Known rows, with every way that one mark hangs from another
j311(j726): [ 14.1  -0.6   3.7  11.9   5.4 -26.9  -1.8 -31.8  -9.5 -13.2  -6.9 -11.9
  13.5 -23.9  -5.2 -10.7  -0.4  -6.9  27.8 -13.5   4.5   6.3   1.1]
j382(j8 j18 j726): [ 20.0  15.3   2.5  14.0   2.1  12.9  -5.2  24.1 -25.3  -5.1 -21.4   0.1
  30.9   1.1  12.0   5.5 -10.2  -6.1  15.0   8.4  14.9  -1.9  -6.7]
j580(j18(j316)): [ -8.0 -13.3  -4.6  16.6   8.8 -22.9   0.6  -8.7 -37.9   8.2  17.5 -23.1
  -1.5  -1.4 -15.4   3.8 -11.7  -5.0   6.8   1.4  15.2  17.0   0.4]
j18(j344): [  6.0  -5.9  -7.0  11.3  -4.7   1.8   6.5 -12.0 -10.2  -6.8   0.0  -4.8
 -10.1 -10.3  -7.0  -1.3   7.6   0.0   4.0   3.7   0.2   2.9   1.8]
j8(j382(j18(j344(j988) j906) j726)): [ 12.9  15.2 -19.8 -52.9 -30.1  33.8   3.8  38.1 -14.1 -19.2 -15.1  11.6
  19.7  -1.2   8.0   7.6   6.6   4.4   8.5  -6.9 -11.7 -15.0  -3.2]
j344(j18(j580) j988): [ 15.4  -4.4  -9.6  37.4   3.8 -13.2 -36.5  37.2  43.7 -15.8  -5.6  -8.7
 -20.8 -15.1  -4.8  15.0  -7.0 -22.5   1.3 -28.6  -6.2  -3.2  -9.1]
j382(j8 j726): [ 13.9  10.4   0.1  21.8   6.9  -4.0  -3.0  16.5  -8.3  -6.5 -18.8 -11.8
  18.4 -19.0   6.6   7.8 -11.5  -4.9  34.8   0.0   8.7  10.3  -6.1]
j311(j726(j382(j8 j18))): [  9.0   5.6  16.6  21.0   3.5   1.6   0.6 -18.7   8.6 -30.8  -7.5   4.1
  29.3  -5.3  15.1  -0.5   1.1  14.0  32.5   1.6   9.2  20.9   2.4]
j311(j726(j382(j18(j316)))): [ -7.5  -6.9  13.9  -3.8   8.9  -7.7  -1.4 -33.1  -8.7  -6.1   2.9   2.0
  16.4  10.1   0.8  -7.5   1.3   5.3  -1.6   5.9  12.7  22.7   5.0]
j382(j18(j906)): [ 21.9   6.0  -7.0  -8.5  -7.6  10.1  -2.2  10.6   4.1   1.3   9.1   2.3
  17.4 -13.5   6.0 -11.8   3.7 -10.3 -25.8 -12.8   2.1 -13.1   0.0]
j18(j316 j580 j906): [-15.5  -3.0   0.8  -6.2  20.4 -18.2  -1.8 -32.1  13.7  26.0  14.1 -15.9
 -16.0  -4.1  -6.7 -10.5 -11.5 -24.0 -12.0 -19.7  -8.2  -0.3   0.1]
j382(j8 j18(j316 j906) j726): [  1.6  16.7   5.6 -20.1   6.2  17.1   2.1   4.5 -11.5  13.6  -7.2  -5.9
  24.9   6.0  12.8   7.7 -11.2  -5.6   4.9   7.6  -0.2  -5.4  -6.3]
j316(j18(j344 j580 j906) j988): [-16.9  -8.3   8.0  -9.1   0.8 -29.0  15.6  -7.7  -4.6  27.7   3.2  11.2
 -28.8   7.4 -12.6 -14.9   8.3  15.1 -23.9  21.3  -0.9 -17.1   6.9]
j311(j726(j382)): [  7.0  -8.5   4.6  14.2   4.3 -23.3  -0.8 -22.4  20.2 -28.2   1.6   0.0
  11.5 -23.9  -0.6 -11.1   4.6   4.9  24.3  -7.1   6.5  31.1   6.6]
j726(j382(j18)): [ 13.0  -4.3  -4.7  18.0  -4.5   8.2  -7.3  20.1   9.3 -13.1   7.1   9.8
  15.0  -4.0   4.6  -7.3   3.6   1.6 -22.8   2.3  19.4  18.6   3.5]
j316(j18 j988): [ -2.5  -6.4   6.8  15.3  -2.9 -35.4  -0.7  29.4 -22.0  17.0  -4.0   1.6
  -3.4  -9.5 -15.3 -11.6   6.6  10.7 -16.0  20.4  27.5  -4.0   3.3]
j726(j382(j8 j18(j316 j344 j906))): [-17.2   1.5   7.8 -11.1  -2.1  34.9  15.4 -15.8  20.6  -2.5  11.1   6.5
   0.8  13.1  13.9  11.7   9.7  22.7   3.3  14.0  -8.3  11.1   3.5]
j726(j382(j18(j344 j580 j906))): [ -2.9  -6.1  -2.5  -5.1  -1.2  16.1   7.6 -13.7  27.4  -3.4  15.7  20.7
 -11.6  11.7   7.1  -9.5   6.4   5.4 -27.9   5.6  -9.6   5.1   7.8]
j8(j382(j18 j726)): [ 15.9  10.3 -10.9 -19.8  -9.7  11.9  -4.0  33.4 -50.8  -3.9 -15.8   0.3
  40.9   2.3  -1.1  -6.1  -2.3  -5.9   7.9 -13.4  21.4   4.2  -4.0]
j316(j18(j344(j988) j906)): [  7.4  -2.6 -11.1  -5.7 -20.0   8.1   2.8  28.7  14.8  -4.1  -0.3   8.3
 -19.0  -8.4  -3.0   5.0  13.7   7.5   4.0  12.8 -13.2 -23.1  -1.0]

Rows
[ 22.9  19.3   0.4  -7.3  -3.9  17.1   0.9  20.0  -3.6  -6.3 -13.0   1.2
  31.9  -9.4  18.8   1.5  -7.2  -1.8   8.6  -0.1  -0.7  -8.5  -5.3] | j382(j8 j18(j906) j726)
[  0.6   6.0   6.4  14.7   9.6  12.2  -1.4  -3.9  38.7  -7.6  10.0   8.7
   7.8  -2.8  19.3  -4.9  -5.0   0.2   0.1 -14.3  -2.1  10.5   0.3] | j726(j382(j8 j18(j580 j906)))
[-12.2  -9.2 -11.5 -14.6 -10.5  -1.2   8.1  -2.3  -2.9  -5.0  18.0 -11.9
 -23.6  -5.3  -6.9  15.9  -2.5   4.9   7.7   9.3 -17.4  -2.0   1.3] | j580(j18(j316 j344(j988) j906))
[ -6.6  -6.5   3.9 -16.0 -14.1 -18.5  17.9   9.5  -8.0  16.5   3.1   9.9
 -15.4  -7.1 -10.9 -10.7  20.9  27.4 -20.4  28.7   3.7 -17.6   6.6] | j316(j18(j344 j906) j988)
[-38.2  -9.9  13.3  -3.1  17.2 -28.7   8.7 -41.4 -19.3  29.3  -3.3  -7.2
 -35.0  17.2 -17.6  -6.2  -5.6   1.5 -22.1  16.9   2.6   4.9   5.9] | j18(j316(j988) j344 j580)
[ -4.1  -9.0  -2.3   3.3   2.5 -11.2  11.4 -12.0  -0.9  23.1  10.2   6.0
 -25.7   9.7  -9.0 -10.3   7.8   2.2  -4.2   5.5  -9.7 -17.6   2.6] | j316(j18(j344 j580 j906))
[ 14.0  -3.1   7.0   7.7  -0.6  -8.7  -3.8 -17.0   2.1 -26.1   0.5   9.7
  22.8  -4.0   4.9 -12.3   5.3   6.8   3.9   2.6  11.8  18.5   6.5] | j311(j726(j382(j18)))
[  8.2 -10.2 -13.5  -0.8 -10.8  -6.6  18.3  -7.3 -12.4 -10.2  20.4  -5.7
  -6.5 -16.9  -4.6   1.7   6.8  10.9   3.8   3.9  -7.9   1.1   5.0] | j580(j18(j344 j906))
[  1.6   4.4  -6.0  -3.4   2.9   2.8  -6.3   3.1 -35.7   7.5  -1.6  -4.5
  21.9   9.6  -3.3 -13.7  -6.4 -16.2   2.8 -33.7  15.7  -0.5  -2.7] | j8(j382(j18(j580)))
[-15.3  12.3  18.4 -19.1   3.0   0.0   5.6  -4.1  -2.8  17.0  -1.0  -7.5
  10.4  -0.9   8.9   1.6  -1.1   9.1 -18.7   6.4   7.2  -9.0   0.2] | j382(j8 j18(j316(j988) j906))
[-21.6  15.0  21.1 -21.3  19.5 -13.6   2.5 -11.4 -11.6  30.5 -13.1  -1.5
   6.4  15.9   6.1  -1.6 -18.5  -3.4 -17.7  14.4   3.9  -6.3  -1.9] | j382(j8 j18(j316(j988) j580 j906) j726)
[-19.1   4.0  24.8  -7.7  22.1  -5.3   4.6 -58.5  25.1  -1.4   4.1   0.3
  10.2  13.5  14.5  -3.9  -7.4   4.4  21.0  -7.3  -9.9  15.3   2.6] | j311(j726(j382(j8 j18(j316 j580 j906))))
[ 16.4  -0.8 -11.3  16.6  -1.1 -10.1 -29.7  35.1  65.4 -15.1   2.7  -7.4
 -20.4 -24.9   1.5  13.4  -1.9 -20.8  -8.1 -36.1 -20.1 -11.5  -8.3] | j344(j18(j580 j906) j988)
[-13.4 -13.6  -7.5 -14.2  -1.7  -9.0  19.8 -23.1 -23.4   8.4  24.6 -13.9
 -14.2   0.0 -10.4   5.9   1.8   9.9   5.0   8.5  -9.5   3.8   4.7] | j580(j18(j316 j344 j906))
[  3.7   1.8 -12.1 -18.8 -17.2  27.5   8.8   5.9 -44.6  -6.6  -2.1   1.8
  20.2   9.4  -4.3  -2.9  13.9   6.6   6.6 -10.7   9.9  -3.7   0.7] | j8(j382(j18(j344)))
[ 10.9  13.4   8.7  21.3  16.3   2.1  -8.8   2.3 -23.5  10.1 -19.3   0.8
  19.0  14.7  10.4   0.9 -20.5 -15.8   9.0   3.9   9.0  -1.5  -7.0] | j382(j8 j18(j580) j726)
[  5.1  -8.8  -4.8   8.6 -11.0  21.1   4.9   5.8   1.3 -13.6   5.6  16.5
   0.8   9.0   3.0  -2.4  12.1  15.1 -18.8  17.9   8.0  13.4   7.0] | j726(j382(j18(j344)))
[ -3.4  -4.7  -6.9   0.7  -6.1  -4.9  -1.3  11.3  18.8   9.7   0.3   9.8
 -33.2   5.2  -4.8   0.5   3.2  -2.2  -0.1   5.9 -17.3 -24.2  -1.5] | j316(j18(j344(j988) j580 j906))
[  4.8  -1.6  -9.6  -3.8  -5.9   1.6 -26.0  35.9  56.1 -10.3   4.0 -14.8
 -14.3 -22.0  -4.5  22.3   2.9 -10.7  -4.1 -24.8 -16.8  -7.1  -8.6] | j344(j18(j316 j906) j988)
[-18.3   1.1   7.4   5.4  -6.6  35.9  -1.2   2.0  17.5 -17.0  -7.7   6.0
  -8.8  17.7  10.3  25.5   1.2  16.5  15.5  21.7  -3.4  12.4  -0.9] | j726(j382(j8 j18(j316 j344(j988))))
[ -5.8   0.5  -7.3 -10.9  -2.6  17.1   5.8 -11.3 -42.8   5.8  -1.3   1.8
   5.8  23.4  -6.1  -8.1   3.8  -3.9   4.7 -17.0   5.6  -2.6   0.4] | j8(j382(j18(j344 j580)))
[-14.0  -5.1  -5.8   2.3  -3.9   5.4  -3.2  -5.7  -0.1  -1.5  -5.4  -9.7
 -25.8   2.7  -8.6  14.8  -2.6  -5.1   6.1   9.5  -8.2  -0.3  -1.8] | j18(j316 j344(j988))
[  9.5   4.1  -5.1 -19.8   1.7  10.4   6.8 -11.9 -10.6  12.5  -4.2  13.7
  -2.3  18.1   3.5  -8.4  -4.1  -8.3 -25.3  13.4 -13.0 -16.6   1.4] | j382(j18(j344 j580 j906) j726)
[ -5.2  -8.9  -3.0  24.4  -3.1  -9.8  -6.3  11.1  -2.0   7.7  -9.3   6.6
 -34.2  17.4 -11.8   2.6  -2.0  -2.0   6.8  13.8  -3.5 -15.4  -2.2] | j316(j18(j344(j988) j580))
[ -6.2  -4.6  -4.8   3.7   9.9 -10.9 -27.8  15.2  61.1   1.7   4.3 -14.2
 -27.1  -7.7  -6.1  16.9  -7.2 -21.6  -6.6 -29.5 -20.9  -7.8  -8.2] | j344(j18(j316 j580 j906) j988)
